Every row comes from one small tree of marks. The marks that hang from a mark follow it in brackets, in the order of their numbers. Every link used is in the known rows. Which tree was each row made from?
In the rows, zero is written as 128.
Known rows
q_622[q_147]: [ 30  83  77 148 148 163 133  85 147 185 151 178  77 199 112 196 142 164
 132 167 126 121]
q_88[q_781[q_539] q_905]: [ 93  93  82 133 140 165 120  78  98 177 171 123 112 156 115 168 196 145
 134 141 121 109]
q_619[q_195[q_539] q_243 q_905[q_88]]: [116  93 128 116 137 141 132 111 109 105 123 133  91  96 130 105 181 136
 114 133  93 114]
q_195[q_619]: [ 66  86  88 120 149 143 134  80 158 163 144 166  92 176 127 169 159 143
 124 176 120 107]
q_88[q_905]: [ 60  92  82 141 137 163 127  84 134 162 168 150  79 184  98 182 168 147
 128 160 131 105]
q_147[q_622]: [ 48  75  82 129 150 160 135  72 155 183 156 186  82 186 121 197 157 165
 128 189  95 120]
q_905[q_88[q_781] q_619]: [135  70 124 118 150 152 139  65 104 171 188 150 104 138  92 150 169 157
 125 146 117 106]
q_48[q_147[q_622] q_243]: [ 35 106  49 138 174 184 147  83 184 183 181 199  46 192 113 225 135 186
 142 174  98 130]
q_48[q_147]: [ 49  85  71 140 151 169 124  91 154 179 161 177  80 186 125 198 143 172
 124 176 129 111]
q_619[q_195 q_243]: [ 80  71 100 117 142 155 124  89 127 147 120 158 100 146 155 153 165 140
 131 159  86 105]
q_88[q_781 q_905[q_619[q_195[q_539] q_243]]]: [143  84 110 120 129 135 158 106  81 121 146 124 117  82 140 111 201 130
 117 115  87 114]
q_905[q_88 q_619[q_195[q_539] q_243]]: [158  73 142 112 143 134 157  93  98 110 139 149 107  85 139 108 171 148
 121 134  75 117]
q_781[q_539[q_195]]: [ 89  77 109 109 158 171 111  72 132 165 133 141 119 145 159 168 161 151
 144 167 100 110]
q_619[q_195 q_243 q_905[q_88]]: [106  87 122 108 139 156 115  98 118 119 134 137  82 113 120 125 175 138
 125 144 103 107]
q_781[q_539]: [ 76  80  96 129 149 159 120  70 128 178 137 155 105 174 140 173 167 159
 136 165 105 112]
q_781[q_88[q_905[q_619[q_243]]]]: [117  95 105 121 145 143 140  60 115 135 152 141 101 121 100 157 174 133
 139 155 108 110]
q_619[q_243]: [ 57  75  93 132 141 145 129  81 131 157 132 172  92 170 139 171 152 142
 139 166  91 101]
q_781[q_539[q_195[q_619]]]: [ 99  87 104  95 160 157 121  75 146 150 129 139 124 129 167 156 166 140
 140 172 103 114]
q_905[q_88[q_781] q_619[q_195[q_539] q_243]]: [170  70 139 109 142 135 155  94  78 127 152 137 125  74 135 100 187 142
 117 122  79 113]
q_539[q_195]: [ 69  75 105 115 155 168 114  78 148 166 143 155 103 163 138 177 149 145
 138 174 112 103]

Which tree is each row?
[142  84 114 102 140 152 133  79  79 132 151 113 132  75 153 137 187 129
 150 131  88 108]
q_88[q_781[q_539[q_195]] q_905[q_619[q_243]]]
[150  84 107 107 140 164 131  81  86 156 162 111 119 103 130 135 210 148
 123 121 111 118]
q_88[q_781[q_539] q_905[q_619[q_195]]]
[ 75  91  94 127 139 116 156  99 137 127 118 164 106 138 157 136 163 130
 126 161  86 112]
q_195[q_539 q_619[q_243]]
[ 71 109  97 123 139 125 142 106 154 129 119 145  85 143 128 131 178 137
 108 155 122 115]
q_195[q_539 q_619[q_905]]
[115 113 112  84 170 156 103  66 153 136 115 109 125  98 138 141 187 128
 133 170 124 117]
q_781[q_88 q_539[q_195[q_619[q_905]]]]
[110  85  97 126 128 141 146  83  92 145 166 140 100 122 114 149 181 132
 136 133 102 102]
q_88[q_781 q_905[q_619[q_243]]]
[ 75  99 106  92 143 138 121  99 152 111 108 138  96 108 157 135 162 116
 137 163 103 104]
q_539[q_195[q_619[q_243 q_905]]]
[ 92  78 106 124 139 140 141 103 119 133 110 155 109 128 163 133 172 138
 123 149  77 111]
q_619[q_195[q_539] q_243]
[100 105  90 128 157 168 114  55 121 166 156 125 113 155 100 176 187 147
 136 163 126 114]
q_781[q_88[q_905] q_539]
[138  90 123 102 142 158 111  92  81 135 136 110 115  83 138 112 203 135
 128 125  93 109]
q_619[q_195 q_243 q_905[q_88[q_781[q_539]]]]
[ 86  94 110 120 133 135 133 117 122 115  96 138  93 111 156 117 183 133
 115 138  90 114]
q_619[q_195[q_539] q_243 q_905]
[115 107 112 119 144 130 140 102 121 136 158 127 102 117  99 115 192 134
 104 140 129 111]
q_195[q_539 q_619[q_905[q_88[q_781]]]]
[ 73 100 103  95 151 149 116  94 165 133 124 136  92 129 137 146 165 129
 125 167 126 107]
q_539[q_195[q_619[q_905]]]
[131  86 114 120 128 135 160 106 100 106 133 135 101  92 144 118 185 136
 120 127  86 118]
q_88[q_905[q_619[q_195[q_539] q_243]]]
[119  79 111 125 154 165 119  65  95 183 176 137 120 149 110 157 181 157
 134 149 110 107]
q_905[q_88[q_781[q_539]]]
[124 100 127  86 153 146 117  89 122 102 126 120 111  74 152 117 173 125
 143 153  95 112]
q_781[q_539[q_195[q_619[q_243 q_905[q_88]]]]]
[123 102 112 103 142 134 125  87  99 128 142 121 112  91 129 117 194 128
 131 138 102 109]
q_195[q_619[q_243 q_905[q_88[q_781[q_539]]]]]
[116  95 125 119 144 151 127 106 123 125 139 129  87 118 109 118 184 150
 103 140 118 117]
q_619[q_195[q_539] q_905[q_88]]
[114 111 114  81 163 144 109  71 139 117  97 113 129  77 160 129 184 116
 145 166  99 113]
q_781[q_88 q_539[q_195[q_619[q_243 q_905]]]]
[160  94 118 101 151 155 131  63  95 125 132 115 125  79 135 133 200 137
 136 138  94 121]
q_781[q_88[q_905[q_619[q_195 q_243]]] q_539]
[109  89 113 101 174 174 103  49 135 170 132 130 137 134 141 171 171 145
 145 177 108 111]
q_781[q_88 q_539[q_195]]
[128  91 130  98 149 158 107  87  89 133 141 110 123  78 140 125 184 130
 145 137  94 104]
q_619[q_243 q_905[q_88[q_781[q_539[q_195]]]]]
[ 92 101 112 110 141 130 129  93 135 114 139 147  80 122 112 129 166 129
 128 157 111 106]
q_195[q_619[q_243 q_905[q_88]]]
